Each row comes from the steps of one walk. Every step used is in the known rows, and no mark comes twice. Write the walk behind each row, first mark first.
In the rows, 128 means zero.
Known rows:
zavi > bokoz > rotu > pusa: [136 108 108 127  74  87 145 158 128 110 106 125 153  85 119  96  97 123
 152  88 122 120 161 135 117 104 156 109  75 132  13 142  98 118 130 129
 129 208 110 115 150 133 121 166 115 136 116 181 107 138  53]
zavi > bokoz: [131 137 104 111  76 103 136 142 130 136 143 132 136 111 123 120 109 126
 135 104 115 123 119 121 137 118 140 119  91 129 125 151 106 128 118 109
 127 191 104 107 112 110 111 137 131 122 122 149 119 114 126]
zavi > bokoz > leziv > pusa > segi: [141 169  99 139  62  82 146 205 127  85 137 134 133  93 152  59 126 137
 144  76 109 158 144 170 172 126 120 130  88 100 137 163  81 121 149 147
 146 183 103  82 127 110 120 127 143 153  77 130 146  85 149]
bokoz > silani: [123 110 126 135 145 120 117 126 116 112 122 153 127 130 118 123 129 119
 163 132  83 117 126 132 114  96 125 129 120 140  76 121 113 136 139 129
 124 146 130 134 170 164 135 104 145 129 153 144 130 127 118]
bokoz > segi: [117 113 130 144 149 114 125 115 129 116 110 151  94 125 114 128 125 122
 142 130 109 113 129 177 133  92 129 130 103 111 154 131 109 131 117 140
 114 136 139 141 130 141 135 131 120 139 148 179 139 123 111]
pusa > segi > bokoz: [161 153  86 142  72  89 112 157 120 113 127 128 105 113 145 113 123 150
 149 143 119 186 139 137 113 132  99 133 183  88 120 127 110 131 123 136
  99 170 161 122  87 104 102 131 155 125 129 103 143  87 129]
segi > bokoz > silani: [131 121  91 129 110  88  97 126 101 117 115 155 101 114 104 123 120 128
 168 133  71 124 138 144 100  75 112 113 146 127  55 122 122 142 127 134
 114 190 147 127 167 139 121 102 164 117 169 129 125  80 116]
segi > bokoz > rotu: [135 112  87 139  88  88 116 122 122 121 107 143 115  90 109 118 115 127
 158 105 113 120 152 136 106  74 110 111 140 118  30 139 135 141 111 131
 126 181 152 128 160 102 118 169 146 124 158 135 118  86 118]
segi > bokoz > rotu > pusa: [136 106  91 139  96  79 114 137 122 105  80 127 115  85 112  91 108 135
 151 115 124 123 188 146 103  86 127 110 142 123   4 122 113 130 129 141
 128 195 162 121 159 121 119 163 139 126 137 139 104 113  53]
zodo > bokoz: [120 143 108 107 130 120 112 131 150 132 137 125 144 118 122 117 111 103
 121 118 117 123 158 125 128 114 108 132 127 133 121 140 214 139 131 124
 148 104  97 116 141 112 109 143 157 116 143 145 137 107 138]
zodo > bokoz > rotu > pusa > segi: [143 129 114 145 108  93 119 171 161  84  97 111 175  98 140  71 103 114
 145 110 124 165 199 139 112 116 107 137 134 115  15 138 181 139 143 158
 134 116 127 115 162 126 107 160 157 141 119 176 149 137  71]
rotu > pusa > segi > bokoz > leziv: [154 117  92 151  91  67 122 165 124  76  97 131  99 100 140  92 114 144
 144 111 110 177 188 151 142 125 107 118 154  89 121 103  89 130 127 162
 129 186 159 120 126 113 107 119 153 144 103 112 128 114  69]
leziv > pusa > segi: [145 175 123 148 101 108 125 207 126  89 117 114 143 106 162  84 144 142
 125 133 143 171 141 165 128 158 121 152 153  96 124 137  97 115 173 152
 118 107 139  91 112 131 127 125 134 143 104 124 152  95 156]
zavi > bokoz > silani > pusa > segi: [152 100  88 133  44  84 135 171 112  84 123 134 169 112 154  55 114 130
 160 138 108 179 143 141 123 104 117 142  89 115  76 142  72 118 157 131
 105 228 119  96 143 155 137 119 150 140  86 160 151 144  69]
bokoz > rotu > pusa > zavi: [139 122 128 176 113 103 177 168 125  82  90 106 146 108 131  78 111 130
 127 100 125 111 160 149 110 135 116 146 130  78  17 112  86 124 146 156
 120 142 146 135 227 147 122 147 125 176 124 145 109 154  66]
zavi > bokoz > silani > pusa > leziv: [145  84  86 116  54  85 110 134 119  80 119 139 167 104 142  54 104 126
 159 103 107 117 138 141 117 113 127  64 100 144  78 141 119 129 156 132
 109 219  94 100 227 156 166 111 150 115 115 159 147 142  64]
leziv > pusa > segi > bokoz: [157 183  82 140  75  82 106 188 111 100 119 124 111  90 166  86 135 142
 138 144 135 179 164 173 122 140  99 136 184  76 109 132  94 124 157 143
 110 152 161  84  91 108 108 122 163 128 111 105 141  48 156]
segi > bokoz > leziv: [134 124  87 123 104  84 119 124 120 123 119 156  82 117 108 128 119 131
 152  98  97 122 147 139 148  78 110 106 128 111 138 126 124 147 108 141
 153 188 148 121 153 101 115 132 149 117 125 102 124  89 118]
rotu > pusa: [131 111 135 137 127 122 123 155 133 117 103 108 121 113 136 116 123 129
 123 135 143 136 165 135 124 146 137 121 134 132 106 105 115 118 146 134
 127 132 132 123 125 147 125 122 125 143 112 145 117 153  63]
zavi > bokoz > rotu: [136 120 103 122  76  93 143 142 136 129 134 141 152 104 111 116 115 124
 148  80 106 113 122 131 121  79 133 124  80 133  41 166 108 129 113 108
 131 194  97 128 146 108 121 174 126 141 133 159 120 108 114]
segi > bokoz: [143 133  90 120 101  99 107 127 110 135 130 134  96 109 116 122 121 136
 140 130 120 128 143 136 114 114 116 114 159 105 113 135 124 138 115 124
 119 172 152 119 117 102 116 137 152 115 153 111 118  84 126]
leziv > pusa > zavi > bokoz: [144 190  92 139  52  81 168 186 101  96 136 120 136  94 150  72 119 121
 118  83 126 110 134 166 136 163 122 146 115  63 109 156  70 114 162 135
 112 172 112  88 183 129 109 131 137 158 109 139 113  80 153]
zodo > pusa > leziv: [143 141 112 132 116 116  94 121 141 109 132 102 147  99 122 165 133 154
 110  82 125 135 142 154 121 146  78  74 171 130 112 107 151 131 133 145
 111 121 112 123 206 141 120 130 107  75 156 128 164 150 173]
zodo > bokoz > leziv > pusa: [112 154 110 112 120  97 114 156 143 107 124 136 129  91 119  86 126  91
 129  75 110 105 176 162 170  95 107 113 106 128 132 147 205 135 158 159
 185  99  94  88 193 112 131 133 166 110 108 136 128  75 161]
segi > bokoz > leziv > pusa > zavi: [144 170  71 152  74  70 152 172  94  84 111 138  84  93 133  79 127 134
 134  79 107 101 158 178 146 118  91 129 157  38 127 128  83 134 148 167
 142 163 150 104 223 105 119 120 157 143 113  93 112  56 151]
leziv > pusa: [123 156 121 132 118 119 115 170 115 110 122 128 132  98 141 100 139 124
 124 128 133 118 147 161 139 134 121 126 133 122 115 139 120 123 163 135
 135 108 122  99 137 140 150 121 130 133 114 121 121  99 147]
silani > bokoz > rotu > pusa > segi: [148  89 112 160  49 103 130 157 148  65  86 127 174 101 148  76 101 159
 156 130 149 190 199 153 127 114 121 127 134 101  38 103 182 113 144 154
 115 191 161 138 159 122 115 149 143 183 116 163 149 152  42]

Which walk is each row?
[159 137  94 145  83  85 110 176 129  93  99 110 111 104 152  92 113 149
 141 147 132 182 181 145 111 152 104 134 186  95  94 110  83 124 142 147
 102 176 159 113  83 123 105 125 149 136 112 126 126 116  69]
rotu > pusa > segi > bokoz
[140 143  92 143  68  84 168 153  99 112 139 151 135 118 127  97 114 121
 169 101  70 106 109 145 112 114 115 147  92  80  73 143  60 135 140 130
 102 203 110 131 218 148  98 110 146 164 148 152 132 115 122]
pusa > zavi > bokoz > silani
[126 142  98 158  36  91 173 169 112  72 109 153 127 105 145  69 117 149
 134  82 145 117 172 184 172 113  96 124 129  45 152 104 164 125 156 165
 149 163 148 116 235 107 133 123 161 180 111 119 137  84 135]
silani > bokoz > leziv > pusa > zavi
[147 140  94 147  63  87 176 170 117  94 115 104 125 106 140  84 102 130
 129 100 133 116 158 140 126 163 126 148  99  70 102 128  57 125 151 132
 105 191 112 115 176 133 102 128 129 169 108 152  99 144  72]
rotu > pusa > zavi > bokoz
[120  72 113 120 119 113 118 122 105 109 108 141 159 128 128  96 131 125
 147 144 107 127 160 132 112  90 116 128 106 136  75 123 131 126 164 129
 130 159 129 109 180 190 180 115 140 127 104 151 121 163  61]
bokoz > silani > pusa
[136 105  96 122  99  93 109 150 133  85 119 126 182 119 151  62 113 108
 147 143  93 173 179 138 110  97  77 145 133 128  74 140 191 141 164 153
 131 129 111 102 178 155 138 116 177 129  98 159 163 140  81]
zodo > bokoz > silani > pusa > segi
[153 150  93 151  50  83 185 141 119 107 127 132 148 112 118  89 106 129
 149  72 107 104 107 139 114 110 111 143  92  70  42 160  76 136 118 122
 113 197 119 125 210 109  97 162 128 158 129 152 118 116 121]
pusa > zavi > bokoz > rotu
[161  96  68 142  48  72 124 142 125  90  97 129 156  96 141  61 120 147
 145 138 139 184 175 146 108  95  85 139 157  92  45 147 122 130 141 146
 115 200 173 100 133 119 149 174 149 129  93 132 151 121  75]
silani > pusa > segi > bokoz > rotu
[142  91 107 142 100 103 127 151 116  81 104 135 160 132 153  67 128 138
 151 154 114 179 152 140 115 117 103 147 136 117  84 129 108 122 163 140
 111 157 147 111 154 178 166 116 144 140  79 148 160 162  70]
bokoz > silani > pusa > segi
[145  95 106 129  99 111 102 111 114  81 107 137 157 123 145  60 119 136
 144 124 117 122 146 148 106 117 120  74 145 148  87 127 136 124 165 138
 110 160 123 116 236 176 178 108 145 118 110 136 154 152  67]
bokoz > silani > pusa > leziv
[117 113 103 128  69 106 127 150 123  96 110 158 131 103 134  87 129 142
 147  92 141 128 181 175 182  92 125  98 111 108 151 109 204 124 151 156
 167 163 126 110 170 112 138 125 149 156 112 124 138  80 128]
silani > bokoz > leziv > pusa
[133 175 113 159 105  99 171 165 102  87 120 136 115 113 142  78 130 124
 121  74 118 109 149 171 160 133 113 134 129  59 137 122  83 128 161 168
 149 115 135 103 236 129 132 122 138 162 101 106 115  87 150]
bokoz > leziv > pusa > zavi
[155 130  80 170  72  68 155 149 106  90  85 120 115  99 122  80 104 134
 154  99 130 115 180 153  94 115 101 138 158  56  11 121  78 134 133 147
 113 188 172 130 216 119  97 158 148 157 138 137  92 110  65]
segi > bokoz > rotu > pusa > zavi
[143 147  96 147  57  79 198 154 115 103 146 143 111 116 126  90 106 127
 136  49 102 106 116 142 160 115 119 130  80  64 148 145  62 137 114 137
 138 191 108 124 215 109  98 122 136 154 113 130 121 105 130]
pusa > zavi > bokoz > leziv
[145 140  84 143  91  78 128 148 128  99 120 147  88 117 132  97 121 149
 149 104 100 173 149 141 151 108  97 120 159  81 144 116 100 133 112 155
 128 178 159 121 122  98  98 128 163 139 113 103 153  85 131]
pusa > segi > bokoz > leziv
[142 100  60 143  56  76 141 131  78  92 105 135 116 119 129  64 108 129
 153 135  97 123 163 161  96  96  76 147 149  63  66 125  95 143 152 147
 104 207 160 115 229 150 140 108 169 150 127 122 120 109  68]
segi > bokoz > silani > pusa > zavi
[125 123 104 128  90  95 129 136 115 120 137 157 134 110 115 121 114 115
 173 109  75 117 121 128 116  87 140 120  71 142  68 146  96 133 133 118
 119 211 101 117 159 151 116 115 144 129 150 162 122 104 111]
zavi > bokoz > silani
[146  96  82 139  36  72 181 130  98  87 107 132 126 100 133  56 100 118
 133 104 121 117 149 189 136 107 106 150  81  51 164 146  58 133 133 129
 105 204 130 101 193 147 141 140 129 161  95 179 115 145  78]
silani > pusa > zavi > bokoz > segi
[134 163 123 150 113  99 135 195 127  82 120 131 129 112 156  81 142 134
 133  97 126 163 160 171 169 133 119 127 140  94 146 131  94 125 157 171
 147 122 131  97 143 124 134 119 142 152  77 124 153  96 153]
bokoz > leziv > pusa > segi
[154 163  82 158  67  69 107 190 116  89  98 130 129  79 145  76 132 145
 154 122 125 166 165 168 111 104  98 132 174  80  26 154 102 130 147 147
 119 168 169  90 141 117 116 166 150 139 125 132 146  51 140]
leziv > pusa > segi > bokoz > rotu
[140 139 115 137 103 114 117 159 131 113 133  93 162 112 134 163 135 155
 121 118 131 193 156 146 127 149  66 149 164 101 120 105 122 129 134 141
 104 120 129 121 117 135 106 128 108 118 120 140 170 150 173]
zodo > pusa > segi
[141 164  91 150  41  75 178 195 116  95 119 130 157  87 134  51 116 119
 149  71 120  95 128 171 122 116 112 140 103  62  30 171  68 122 159 134
 124 184 118  94 217 121 116 163 138 164 119 144 114  80 144]
leziv > pusa > zavi > bokoz > rotu
[139 121  99 145  58  77 187 173 113  91 115 117 115 103 128  79  97 123
 136  60 114 109 156 147 157 139 126 134  85  67 129 121  62 122 132 149
 133 201 112 118 205 126  97 127 131 170  94 141  99 143  71]
rotu > pusa > zavi > bokoz > leziv
[134 135 102 143  50  96 133 181 132  65 111 151 146 100 153  71 128 155
 138 105 138 175 180 182 178 110 106 116 132  81 162 112 183 114 154 166
 149 164 145 103 153 108 128 126 162 172  86 122 162  90 128]
silani > bokoz > leziv > pusa > segi
[156 115  89 148  81  74  97 126 142  71  76 129 120  86 131  78 100 141
 145  91 126 124 178 156  94 123 121  53 171 125   9 120 128 134 128 152
 111 184 152 121 205 117 120 159 142 122 146 134 137 103  56]
segi > bokoz > rotu > pusa > leziv
